What can hang from each mark:
J649: J617 J618
J542: J617 J618
J618: J542
J617: J542 J655 J756
J655: J617 J618
J756: J617 J618

Every row comes from one small tree of marks. The marks that hang from a mark follow it in brackets, in the order of their numbers. Every link used is in the known rows. Which tree was each row made from?
In the rows, 128 means zero.
Known rows:
J756(J617 J618(J542)): [148 126 149 100 204 142  83 118 151 104 156 110  85 161  96 119 138 125
  91]
J617(J542 J655 J756): [106  97 112 114 113 158 172 127 129  99 127 125 148 146 139 110  95 100
 159]
J655(J617(J756) J618): [156 133 151 126  86 117 160  64 160 122 136 135 138 155 116 108 126 117
 103]
J649(J618(J542)): [105 126 154 124 141 136 129  80 197 151 113 150  86 184  93 114 130 155
 128]
J542(J618): [111 182 153  98 148  92 117 105 184 110 141 159 150 137 107 127  69 130
  94]
J617(J756(J618(J542))): [139 130 130 116 165 127 153  98 160 116 123 123 137 151  79 114 158 128
 134]
J617(J655(J618) J756): [134 129 112 122 108 139 178  94 156 154 107 129 139 174 142 117 150 118
 174]
J756(J617(J542 J655) J618): [105 100 124  94 187 172  74 162 124  72 176 132  99 155 146 130 115 104
 127]
J542(J617(J655 J756) J618): [ 82 160 120 112 123 119 141 126 171 116 107 157 217  93  99 116  83 113
 135]
J756(J617): [126 118 159  94 179 149  80 110 135 107 152 129 126 146 125 115  83 105
  91]
J649(J617 J618): [ 78  82 136 126 147 117  93 103 189 132 144 200 182 172 128 133 127 135
 150]
J655(J617(J542 J756) J618): [145  93 159 124  61 121 175  89 145  97 152 130 100 157 120 104 110  98
  90]
J655(J617(J542(J618) J756)): [123 144 159 109  92  96 156  83 147  59 157 151 159  93 101 106  41 113
  83]
J756(J618): [106 144 130 106 180 129  87 132 169 100 158 160 140 172 116 130 143 124
 114]
J542(J617(J655 J756)): [ 79 120 114 122 123 159 147 127 156 127 107 138 204 128 115 110 116 102
 147]
J649(J617(J542(J618) J655 J756)): [ 97  96 105 119 106 102 172 124 152  85 147 158 221 117 134 129  72 109
 165]
J756(J617(J655)): [120 127 130  98 183 173  92 114 141 116 142 115 141 155 151 120  94 119
 130]
J618(J542(J617)): [ 97 124 154 118 124 140 139 137 197 124 125 115 106 168  74 107 110 116
  70]
J617(J655): [100 153 112 111 154 154 129 117 172 124 130 133 146 177 151 122 107 131
 142]
J617(J542 J655 J756(J618)): [101 102 101 112 147 155 142 143 126  85 144 146 152 148 133 125 139 106
 172]
J542(J617(J756) J618): [ 89 146 153 109 117  95 132 119 167 109 115 168 204  85  72 112  74 100
  98]

Which tree is each row?
[129  83 144 103 120 160 120 144 133 116 155 112  50 185 158 121 108  97
 119]
J756(J617(J542 J655(J618)))
[107  91 137  97 157 178 106 144 122  89 160 114  98 157 155 118  74  98
 119]
J756(J617(J542 J655))
[ 59  59 110 128 122 146 118 132 178 113 154 186 153 185 154 132 118 130
 176]
J649(J617(J542 J655) J618)
[ 91 155 126  99 120 119 140 142 168  91 152 146 120 144 139 127  58 123
 122]
J617(J542(J618) J655)
[ 93 131 144 117 159 132 107 154 193 111 144 134 109 164  71 116 157 120
  78]
J756(J618(J542(J617)))
[ 84  89 157 134 113 138 148  91 183 151  88 157 143 137  56 102 135 126
 125]
J649(J618(J542(J617(J756))))
[123  86 119 122  78 145 188 124 139 127 121 125 104 178 143 115 129  98
 163]
J617(J542 J655(J618) J756)
[156 122 142 112 136 157 142 104 168 152 126  82  50 198 130 115 138 132
 122]
J756(J617(J655(J618(J542))))
[ 70  42 106 136 113 144 148 110 149 116 129 184 196 152 143 128 120 116
 206]
J649(J617(J542 J655 J756) J618)
[110 138 145  88 150 134 102 136 137  81 163 134 113 124 139 124  40 111
 110]
J756(J617(J542(J618) J655))
[100 121 118 130 114 160 178 120 174 136  95 103 165 138  91 102 127 115
 138]
J618(J542(J617(J655 J756)))
[141 146 124 126 107 142 181 107 200 164 119  95  55 219 130 117 156 144
 134]
J617(J655(J618(J542)))
[ 94 100 143 108 117  77 128 143 176  73 179 169 165 139 118 132  58 105
  98]
J649(J617(J542(J618)))
[108  79 141 114 104  79 159 121 148  77 156 167 210 108 108 125  65  94
 124]
J649(J617(J542(J618) J756))
[135 148 131 117 154 126 110  81 147  80 156 154 185 124 109 117 136 127
 116]
J655(J617(J756(J618)))
[ 83  71 105 123 123 143 141 154 164  90 172 141 161 183 162 131  97 107
 144]
J649(J617(J542 J655))
[118 118 176  82 148 112  93 130 134  69 166 142  94 113 111 118  28  97
  66]
J756(J617(J542(J618)))
[131 140  94 121 166 151 162 101 162 125 118 114 148 156 110 118 171 140
 173]
J617(J655 J756(J618(J542)))
[ 87 125 131 120  97 148 135 152 195 148 123 138 115 189 130 119 147 111
 115]
J542(J617(J655(J618)))
[ 77 125 101 119 156 153 118 150 154 111 125 160 204 123 110 122 161 107
 158]
J542(J617(J655 J756(J618)))
